Every row comes from one small tree of marks. The marks that hang from a mark follow it in brackets, in alphabetical order. Every link used is in the known rows. Which tree was each row made from?
Known rows:
fafof{sirofar}: +0.61 -0.01 -1.32 -1.52 +1.69 +0.72 -0.29 -0.06 +1.37 +0.20 -1.34 -2.05 -2.48 +0.18 +0.56 +1.12 +0.33 -0.18 -0.35 +1.67
limis{mese{nufud{fafof}}}: +0.60 -2.26 +0.36 +1.12 -0.57 +1.45 -0.65 +0.26 +0.08 -0.57 -1.50 -2.25 -5.32 +1.18 -0.93 +0.35 +0.85 +0.67 -0.90 +2.27
nufud{fafof sirofar}: +0.57 -0.87 +0.51 -1.08 -0.12 +1.87 -0.45 +0.44 +1.29 +0.75 -2.39 -0.51 -3.46 +0.86 +0.38 +0.44 +0.32 +1.02 +0.24 -4.90
sizu{fafof{mumumum{nufud{mese}} sirofar}}: +1.28 +1.60 -0.28 +0.39 +1.53 +0.89 -0.52 +0.51 +0.95 -0.88 -2.20 -2.33 -4.89 +0.67 -1.32 +0.32 -0.81 +0.67 -0.55 +3.68
limis{mese{nufud{sirofar}}}: +0.68 -2.31 +1.22 +1.10 -0.47 +1.41 -0.61 +0.17 +1.15 -0.47 -1.00 -2.33 -5.43 +1.05 -0.88 +0.30 -0.36 -1.16 -0.49 +1.69
sizu{fafof}: +0.41 +1.27 -0.23 +0.15 +0.85 +1.00 -0.36 +1.48 -0.50 -0.84 -2.08 +0.38 -2.50 +1.03 -2.02 +0.77 +0.74 +1.19 -0.45 -1.51
mese{limis nufud{fafof sirofar}}: +1.50 -1.80 +1.65 +0.27 -0.21 +2.15 -1.27 +0.52 +1.43 -0.38 -2.29 -2.44 -8.84 +1.16 -0.54 -1.35 -0.49 +0.09 +0.19 -3.49
fafof{mumumum{nufud{mese{limis}}} sirofar sizu}: +1.66 +0.38 +0.52 -1.03 +2.45 +0.27 -0.78 -0.92 +1.12 -0.52 -1.60 -5.43 -6.42 +0.86 +0.55 -0.51 -1.93 -0.62 -0.56 +4.38
mumumum{nufud{fafof{sizu} mese}}: +1.12 +0.22 +1.03 -0.31 -0.02 +1.18 -0.75 -1.16 -0.95 -0.42 -2.43 -2.14 -6.37 +1.36 -0.04 +0.98 +0.75 +1.27 -0.26 -0.81
limis{mese{nufud{fafof{mumumum}}}}: +0.66 -2.17 +0.46 +1.24 -0.26 +1.33 -0.67 +0.45 +0.19 -0.30 -1.44 -2.97 -4.97 +1.12 -0.76 -0.17 +0.13 +0.60 -0.95 +3.23
tuka{mese{limis nufud{fafof sirofar}}}: +1.56 -1.05 +1.40 +0.17 -0.71 +1.99 -0.61 +0.85 +1.30 +0.52 -2.04 -1.85 -8.14 +0.78 -0.47 -1.65 +1.48 -0.39 +0.20 -5.23
nufud{mese}: +0.37 -0.68 -0.02 -0.89 -0.39 +1.29 -0.37 +0.44 -0.27 +0.42 -1.39 -0.70 -2.54 +0.52 +0.02 +0.80 +0.07 +0.04 -0.29 +1.84
mumumum{nufud{mese{limis} sirofar}}: +1.87 +0.06 +1.87 +0.01 -0.65 +1.80 -0.75 -1.25 +0.99 -0.35 -1.64 -1.63 -8.38 +0.84 -0.03 -0.26 -0.88 -1.18 +0.36 -0.67
limis{mese{nufud{fafof{mumumum sizu}}}}: +0.58 -2.18 +0.72 +1.00 +0.25 +0.98 -0.74 +0.47 -0.02 -0.59 -1.54 -3.63 -4.97 +1.44 -0.91 -0.14 -0.05 +0.68 -1.07 +2.66
mese{limis nufud}: +1.23 -1.00 +1.15 +0.50 +0.48 +1.34 -1.13 +0.23 +0.06 -0.84 -1.27 -2.67 -7.92 +1.07 -0.96 -0.95 -0.26 -0.76 -0.16 -0.48
sizu{fafof{mumumum{nufud{mese}}}}: +0.99 +1.75 +0.62 +0.93 +0.76 +1.03 -0.54 +0.65 -0.38 -0.75 -2.08 -1.31 -4.63 +1.06 -1.77 +0.16 -0.63 +0.78 -0.41 +1.36
tuka{mese{limis nufud{fafof{sizu} sirofar}}}: +1.49 -1.03 +1.69 -0.07 -0.15 +1.65 -0.67 +0.85 +1.11 +0.31 -2.18 -2.41 -8.09 +1.07 -0.52 -1.58 +1.31 -0.32 +0.11 -5.78
tuka{mese{limis nufud}}: +1.35 -0.40 +0.90 +0.35 -0.12 +1.36 -0.46 +0.62 +0.18 +0.22 -1.22 -2.00 -7.42 +0.65 -0.70 -1.35 +1.60 -1.10 -0.11 -2.76
tuka{mese{limis}}: +1.29 +0.44 +0.22 -0.62 -0.04 +1.28 +0.05 +0.64 +0.10 +0.59 -1.18 -0.57 -5.03 +0.42 -0.32 -1.30 +1.92 -0.54 -0.16 -3.03

Write each row's tree:
+1.41 -1.21 -0.40 -1.69 +1.03 +1.25 -0.78 +0.97 +1.17 +0.16 -2.54 -3.77 -5.18 +0.81 +0.34 -1.30 -0.97 +1.77 -0.75 +3.54 | nufud{fafof{mumumum sirofar sizu} mese{limis}}
+1.27 +0.44 +1.32 -0.10 -0.06 +1.67 -0.66 -1.43 +0.64 +0.01 -2.32 -1.37 -6.67 +1.07 +0.23 +0.79 +0.51 +0.41 +0.30 -4.40 | mumumum{nufud{fafof sirofar}}
+1.43 -1.73 +2.16 +0.09 +0.84 +1.55 -1.39 +0.70 +1.28 -0.39 -2.32 -4.17 -8.46 +1.49 -0.42 -1.87 -1.59 +0.02 +0.02 -3.04 | mese{limis nufud{fafof{mumumum sizu} sirofar}}
+1.45 +0.17 +2.31 -0.44 +1.25 +0.72 -0.79 -0.69 +0.56 -0.19 -1.61 -4.08 -6.44 +1.27 +0.09 -0.89 -2.36 -0.97 -0.05 -0.02 | fafof{mumumum{nufud{mese{limis} sirofar}} sizu}
+1.36 -1.76 +0.85 -1.02 -1.37 +2.57 -0.74 +0.89 +1.69 +0.47 -2.63 -0.56 -6.04 +0.73 +0.10 -1.08 -0.52 +0.98 +0.19 -1.71 | nufud{fafof mese{limis} sirofar}
+1.49 -0.75 +1.62 +0.27 -0.31 +1.66 -0.51 +0.61 +1.37 +0.35 -1.38 -1.98 -7.86 +0.62 -0.53 -1.53 +0.93 -1.69 +0.20 -4.30 | tuka{mese{limis nufud{sirofar}}}
+1.79 +0.47 +0.01 -0.55 +1.49 +0.94 -0.62 -1.00 +1.51 -0.11 -1.38 -4.25 -6.42 +0.25 +0.69 -0.58 -1.52 -0.71 -0.37 +5.40 | fafof{mumumum{nufud{mese{limis}}} sirofar}
+1.64 -0.60 +0.30 +0.02 +0.40 +1.48 -0.54 +0.78 +1.13 +0.50 -1.88 -3.36 -7.56 +0.46 -0.21 -1.84 +1.31 -0.04 -0.33 -1.32 | tuka{mese{limis nufud{fafof{mumumum sirofar}}}}
+0.57 -0.50 -0.96 -1.89 +1.77 +0.74 -0.52 +0.36 +0.72 +0.04 -2.54 -2.52 -2.94 +0.91 +0.37 +0.97 +1.01 +1.92 -0.54 -1.19 | nufud{fafof{sirofar sizu}}
+0.54 -0.31 -0.75 -1.76 +2.30 +0.56 -0.52 +0.50 +0.87 +0.37 -2.36 -3.71 -2.49 +0.85 +0.68 +0.21 -0.19 +1.79 -0.65 +0.28 | nufud{fafof{mumumum sirofar sizu}}
+1.40 -1.34 -0.60 -1.80 +0.51 +1.43 -0.79 +0.83 +1.04 -0.26 -2.77 -2.50 -5.56 +0.80 +0.24 -0.51 +0.17 +1.88 -0.61 +2.09 | nufud{fafof{sirofar sizu} mese{limis}}
+1.37 -1.22 +1.08 +0.55 +0.51 +1.61 -1.23 +0.53 +0.18 -0.36 -1.97 -3.41 -7.95 +1.13 -0.74 -1.70 -0.53 +0.74 -0.34 -0.46 | mese{limis nufud{fafof{mumumum}}}
+0.71 -0.52 +0.56 +0.19 -0.30 +1.43 -0.38 +0.65 -0.14 +0.68 -1.89 -1.78 -5.35 +0.75 -0.35 -0.06 +2.55 +0.24 -0.20 -3.93 | tuka{mese{nufud{fafof}}}
+1.31 -0.27 +1.80 -0.39 -0.31 +1.57 -0.80 -0.99 +0.50 -0.17 -2.63 -2.16 -6.89 +1.33 +0.26 +0.73 -0.06 +0.51 +0.19 -2.67 | mumumum{nufud{fafof{sizu} mese sirofar}}
+0.70 +1.32 -0.98 -0.21 +2.14 +0.68 -0.35 +1.47 +1.13 -0.53 -2.02 -1.83 -2.42 +0.60 -1.31 +0.21 -0.57 +0.91 -0.64 +2.18 | sizu{fafof{mumumum sirofar}}
+1.33 -1.36 +0.88 +0.43 +0.11 +1.75 -1.24 +0.46 +0.06 -0.60 -2.12 -2.49 -8.35 +1.19 -0.85 -1.11 +0.44 +0.82 -0.22 -1.63 | mese{limis nufud{fafof}}
+1.49 -1.38 +0.65 -0.23 +1.72 +1.07 -1.36 +0.54 +1.02 -0.65 -2.24 -5.06 -8.11 +1.20 -0.35 -1.50 -0.91 +0.67 -0.53 +0.65 | mese{limis nufud{fafof{mumumum sirofar sizu}}}
+0.37 -1.18 +1.11 +0.12 +1.29 +0.83 -1.10 +0.46 -0.43 -0.12 -2.08 -4.10 -5.05 +1.43 -0.44 +0.14 -0.29 +0.86 -0.42 -1.45 | mese{nufud{fafof{mumumum sizu}}}
+1.22 +0.39 +1.68 -0.41 +0.56 +1.25 -0.73 -1.27 +0.43 -0.25 -2.47 -2.13 -6.58 +1.41 +0.12 +0.82 +0.30 +0.50 +0.22 -5.06 | mumumum{nufud{fafof{sizu} sirofar}}
+1.34 -1.69 +1.49 -1.25 -0.07 +1.85 -0.83 +1.15 +1.63 +0.44 -2.64 -2.67 -5.50 +1.11 +0.22 -1.78 -1.94 +1.02 -0.06 -1.16 | nufud{fafof{mumumum sizu} mese{limis} sirofar}
+0.64 -1.30 -0.10 -0.16 +0.86 +1.30 -1.06 +0.19 +0.79 -0.17 -2.16 -3.25 -5.67 +0.85 -0.06 +0.81 +0.67 +0.74 -0.35 -0.09 | mese{nufud{fafof{sirofar}}}
+0.62 -1.59 +1.52 +0.34 +0.38 +1.64 -1.06 +0.42 +1.16 +0.37 -2.10 -3.29 -5.58 +1.07 -0.05 -0.21 -0.99 +0.02 +0.12 -2.63 | mese{nufud{fafof{mumumum} sirofar}}
